What can hang from each mark
nuli: kelab vara
suvemil: dopo
vara: dopo nuli tapod
dopo: kelab suvemil vara
kelab: nuli
liboziz: vara
tapod: vara

Every row comes from one small tree of marks. Brackets hold a mark, then the marks that hang from it, in alphabetical order. Every link used is in the known rows. Which tree was each row made from?
Known rows
(suvemil (dopo (kelab (nuli (vara tapod))))): [  6.1 -30.9   3.5  -8.9 -25.9 -21.0   0.1 -21.1  14.2  -4.0  23.7 -47.9
 -14.5   3.1 -59.3  14.3 -59.7   0.1  29.7  -2.6]
(dopo (kelab nuli) vara): [ 12.4  -7.5   1.8 -12.1  -6.8 -11.6 -67.3  41.0  16.8  -0.9  -1.7   3.3
 -24.3   4.7  12.6 -12.8  10.9  -1.9  -7.4   5.6]
(suvemil (dopo (kelab nuli) (vara tapod))): [  5.7 -10.0 -28.4 -12.1 -17.2 -30.9 -37.8  18.4  23.2 -29.5  31.3 -10.0
 -38.2   0.0   6.2  -6.3 -27.7  25.1   6.1  -9.0]
(dopo (kelab nuli) (vara tapod)): [ -4.1 -22.1  -5.7 -12.7  -7.8 -42.3 -50.7  15.2  33.8 -27.1  21.5  15.7
 -11.2   5.3  34.7  -8.2   2.9  12.3  -5.2   1.2]
(vara (dopo suvemil) (nuli kelab) tapod): [-20.6 -17.2  -8.2   7.9  17.0 -16.7  23.5 -43.7 -17.0 -37.2   5.8  24.9
  47.6  -4.3  24.6   4.4 -21.1  10.2  -7.4  -1.3]
(vara nuli): [  0.2 -38.2  -3.2  -5.3   8.4  18.1  22.7  17.0  18.5  12.3  19.6  33.7
  13.8  19.4 -19.6   6.7  41.9  -2.4 -10.4   8.7]
(liboziz (vara tapod)): [ -3.3 -22.1 -16.7   2.3  -7.4  24.8  43.9 -12.5  52.6   5.6  38.0  17.8
  -9.3   9.3  44.7   2.9  28.4  -9.7   2.1 -15.1]
(tapod (vara dopo)): [ 24.1  32.7   0.2   7.5  -2.1  30.0  17.4  35.5  -9.9  43.4 -35.9  10.9
 -26.9  -5.1  -2.8  11.3  70.8  -0.3  -3.8  -5.5]
(liboziz (vara (dopo kelab))): [  5.2  34.5  -5.9   0.9  -3.2  32.6   1.5  24.4   9.8  31.0 -21.4  -8.2
 -13.5  -9.1  17.6 -18.6   6.7 -14.0   0.3  -2.9]
(vara (dopo suvemil) nuli): [-10.6   4.2  -2.6  -0.4  20.1  12.2  29.0   6.5 -15.9  -0.2  -5.6  26.9
  21.0   7.1  -8.8  -3.2  16.0   2.6 -10.7  10.7]
(suvemil (dopo kelab)): [ 13.8  15.4  -9.1  -0.1  -7.2  11.4 -32.4  28.9 -14.8  12.6  17.0 -21.0
 -38.4   0.4 -33.8  -6.3   1.7   2.9  -5.8  -7.7]
(nuli kelab): [ 11.6 -11.5   4.7   7.9   3.9  32.5  -9.3  -3.0 -10.9  15.0   9.0  -4.0
  -6.7  -2.9  13.6  11.7  29.7  -7.5 -18.1 -12.7]
(nuli kelab (vara (dopo suvemil) tapod)): [-11.5  14.6  10.7  17.9   3.4 -15.5  25.4 -59.5 -26.3 -11.6   0.9 -33.1
  22.8 -16.2  13.8  16.4 -34.7   7.1   4.1  -9.7]
(dopo (kelab nuli) suvemil (vara tapod)): [-11.3  -9.5   5.7  -5.7  -3.5 -47.5 -74.3   0.1  15.6 -52.4  20.8  10.7
  -4.6   7.4  42.4 -19.7 -20.0  -1.0  -3.5   2.4]
(kelab (nuli vara)): [ 15.9 -39.4  22.5  -9.2 -11.1  29.9  28.5  -2.7  20.7  36.3   4.5 -26.4
  -8.2  12.3 -45.7  23.7   7.5 -20.0  12.9   4.5]
(nuli kelab vara): [ 15.2 -15.0  16.0  14.4  -8.2  22.1   4.3 -23.4 -11.3  29.0   3.5 -39.1
   2.2  -4.1 -16.5  22.5  -1.2 -12.8   1.9  -6.9]
(vara (dopo (kelab nuli) suvemil) tapod): [-16.8   2.2  16.6 -10.8   8.6 -23.9 -18.9 -11.8  -6.5 -26.9  -7.2   7.8
  12.8  -2.8   9.7 -10.4 -20.8  -1.8  -3.2   5.0]
(tapod (vara (dopo kelab suvemil) nuli)): [  7.1  22.2  16.4  11.4  -0.5 -17.0 -50.2  18.2 -32.2  -3.3 -49.1  18.6
  15.3   3.2 -25.1 -16.8   1.7 -21.4   9.6  14.6]
(kelab (nuli (vara dopo))): [ 12.3  -6.6  12.7 -12.2  -2.7  33.3  58.9   2.8   7.0  47.9 -20.6 -28.7
  -5.3  -2.6 -40.1  23.0   5.0  -2.1  10.0   5.5]
(suvemil (dopo (kelab nuli))): [ 18.2 -14.0  -1.2 -14.5 -13.0  20.3 -28.7  26.5  -3.9  10.8   7.5 -21.9
 -35.5   4.6 -51.9  -1.2 -21.1  -9.4   6.4  -3.4]
(nuli vara): [ 10.4  -7.9  15.5   4.4  -5.7  20.0  25.3   1.3   7.8  38.0  14.6 -24.8
 -11.8   8.0 -29.6  19.0  30.2  -6.2   0.7   0.9]
(suvemil dopo): [ 15.3   5.4 -20.5  -1.1  -3.7  39.5  23.5  24.6  -2.8  23.6  31.0 -13.8
 -46.2   3.8 -25.4  10.8  28.6  10.4  -7.2 -14.1]

Which tree is each row?
[  4.4  28.8  17.4  19.0   3.2  17.3   9.5 -34.8 -44.3  14.0 -21.1 -44.2
   6.9 -16.1  -7.7  11.7 -27.6  -7.7   1.1  -5.3] | (nuli kelab (vara (dopo suvemil)))
[ 13.5   2.9   7.0  19.9   1.1  12.2 -16.5 -12.0 -39.6  -3.9 -45.1  14.8
  22.2  -5.1  -5.5   3.8  -0.9 -21.5   9.9  -0.2] | (tapod (vara (dopo suvemil) (nuli kelab)))
[-13.7 -29.3 -17.8   0.2  12.3  -8.3  46.6 -29.2   1.3 -11.5   5.3  29.2
  40.6  -6.8  17.4  15.4   0.4  23.3  -6.4  -2.6] | (vara dopo (nuli kelab) tapod)
[-17.4 -22.2 -20.5  -9.3  15.1 -10.7  68.5  -2.3  21.5  -1.4  16.7  40.8
  29.2   5.3   2.9  11.5  33.3  30.4  -8.0   6.3] | (vara dopo nuli tapod)
[ -8.7 -32.1 -30.9   4.5  -0.2  19.0  63.4 -37.6  28.7  -5.7   3.2  22.6
  36.3  -7.0  41.3   5.4 -22.7  -0.5  12.6 -10.2] | (liboziz (vara dopo (nuli kelab) tapod))
[-15.7 -24.4 -18.1  -3.5  -1.0 -63.6 -42.5  14.1  31.9 -38.5  30.9  37.0
  16.8  12.2  29.9 -14.5   8.1  25.0  -6.8  10.8] | (dopo kelab (vara nuli tapod))
[-17.1  20.2  -2.6   8.5   2.0 -59.0 -77.1   3.8   2.7 -50.5  30.1  11.9
  -8.8   3.2  60.2 -23.9   1.4  14.7 -15.2  -1.0] | (dopo kelab suvemil (vara tapod))
[ -2.3  14.9  22.6 -10.2   8.4   6.3 -34.8  13.4 -24.6  -0.8 -29.1  -5.7
   0.6  -2.8 -13.8 -14.6 -15.5 -16.4  -5.7   9.6] | (vara (dopo (kelab nuli) suvemil))
[-22.6  33.4   7.9   3.3  14.3 -32.2 -23.1  -8.5 -19.5 -25.0   3.2   6.9
  10.4  -6.9  24.3 -15.1  -0.5  11.5 -15.2   1.6] | (vara (dopo kelab suvemil) tapod)
[  1.7 -14.6  33.0  -7.7   1.0   5.6 -65.4   5.8 -11.2 -13.9  -4.4  -2.4
  -2.1  11.4 -13.1 -14.4 -12.1 -34.1  -3.9   6.8] | (dopo (kelab nuli) suvemil)
[-10.1  -8.3  16.2  -5.2   1.1  -8.3  50.6 -38.0   5.5  -4.2   1.5 -20.8
  13.3  -0.2 -13.9  17.3 -25.9   0.0  13.2   2.7] | (kelab (nuli (vara (dopo suvemil) tapod)))
[-13.1 -24.1 -32.1  -5.1   2.5  16.9  85.6 -10.5  48.3   4.8  13.1  35.8
  23.5   4.8  27.6   1.5   7.4   7.5  10.3  -2.3] | (liboziz (vara dopo nuli tapod))
[-18.9  32.1  19.0   8.9   0.7 -44.1  -8.1 -30.5 -19.0 -13.1  -1.1 -26.5
  16.2  -8.1  -6.5  -4.9 -30.6   6.7   5.4   6.0] | (nuli (vara (dopo kelab suvemil) tapod))
[ 21.4   4.5 -20.5 -11.6 -17.7   2.6 -54.3  44.5   4.9  -2.0   9.4 -21.2
 -53.1  -0.3 -12.7 -10.3 -21.9   9.7   4.1  -4.7] | (suvemil (dopo (kelab nuli) vara))
[-25.6 -10.5  -9.9  -1.8  20.2 -18.2  46.8 -19.1   2.3 -26.2  15.6  38.5
  35.1   7.1  11.2   0.3  11.0  17.1 -10.4   6.7] | (vara (dopo suvemil) nuli tapod)
[  2.7   9.7 -46.9   1.2  -7.9 -12.7  14.9  20.0  23.9 -15.9  55.1  -0.1
 -48.5   0.0  32.1   5.7  21.3  45.5  -5.4 -19.2] | (suvemil (dopo (vara tapod)))
[  9.1  12.2   4.4  10.9   4.0   9.1   3.8  14.0 -19.8   7.1 -35.4  29.4
   9.0   6.7 -17.5  -0.1  30.2 -13.4   7.1   8.1] | (tapod (vara (dopo suvemil) nuli))
[ -4.8   3.9  -0.1  -7.7  10.9  -7.4  -4.0  25.0 -10.2  12.4 -19.2  20.0
  23.5   0.5 -25.7  -9.6  13.0   7.0 -11.5  17.3] | (vara (dopo kelab) nuli)
[-20.0 -11.9 -20.9   3.2   6.7   9.6  61.1 -27.3  28.5 -21.2  14.7  32.8
  27.8   7.7  36.7  -8.6 -15.1  -6.0  10.4  -2.0] | (liboziz (vara (dopo suvemil) nuli tapod))
[ 25.6  12.2  19.6  -7.0 -12.5  11.7 -36.9  35.5 -10.5  29.7 -58.8   2.8
 -17.3  -5.0 -28.5   0.3  23.0 -20.0  10.4   5.0] | (tapod (vara (dopo (kelab nuli))))
[  1.1 -52.3  14.7 -10.4 -11.9  -3.4  44.5 -27.8  38.3   9.1  26.2 -13.0
   6.5  12.0 -23.1  28.5   0.6  -5.9  13.3   0.7] | (kelab (nuli (vara tapod)))
[-16.2  21.5   9.0   8.8   6.1 -15.0  47.3 -33.1  -7.2  -1.9  11.9 -20.3
   8.4  -3.5   1.1  11.9  -2.7  13.1   2.7  -1.4] | (nuli (vara (dopo suvemil) tapod))
[ 18.4  25.3  31.0   0.9  -7.9   2.7 -59.5  20.0 -29.4   6.6 -58.5  -5.3
 -13.2  -3.3 -21.6 -10.1  -2.6 -32.5  12.2   5.8] | (tapod (vara (dopo (kelab nuli) suvemil)))
[ -5.8  -2.9  -0.6   8.7  17.4  13.7   7.4 -19.9 -36.0  -9.4 -17.2  13.5
  32.2  -4.9   1.9  -0.2 -12.8  -5.5  -8.9   1.8] | (vara (dopo suvemil) (nuli kelab))
[ -2.0  43.6   3.9   8.8   1.1  26.7 -24.2   7.5 -10.0   6.0 -20.9 -11.2
  -9.0  -7.3  24.0 -29.6 -18.2 -27.2   0.5  -1.9] | (liboziz (vara (dopo kelab suvemil)))
[  0.8  19.0 -36.0   1.7 -12.4 -39.1 -41.2  22.4  10.7 -27.2  41.4 -11.2
 -40.6  -3.3  22.6 -10.6  -6.4  38.0  -3.5 -12.1] | (suvemil (dopo kelab (vara tapod)))
[ 12.5  16.8   5.7  11.5  -0.4  25.4  34.2 -19.0 -25.2  38.5 -20.9 -41.6
   1.5 -18.4 -18.1  22.6  -4.0   3.8   0.1  -5.2] | (nuli kelab (vara dopo))
[ -6.4  46.5  15.3   4.0  14.7  -2.9 -38.8  16.6 -35.5  -0.5 -18.6  -4.2
  -3.4  -7.1   1.6 -19.3   6.7  -3.6 -17.9   6.0] | (vara (dopo kelab suvemil))
[ 11.0   2.6  -0.2 -13.1  -8.1  42.7   4.6  19.6  20.8  29.0 -31.6  -8.8
  -9.6  -5.4   3.1 -13.3 -15.0 -28.9  11.6   0.3] | (liboziz (vara (dopo (kelab nuli))))
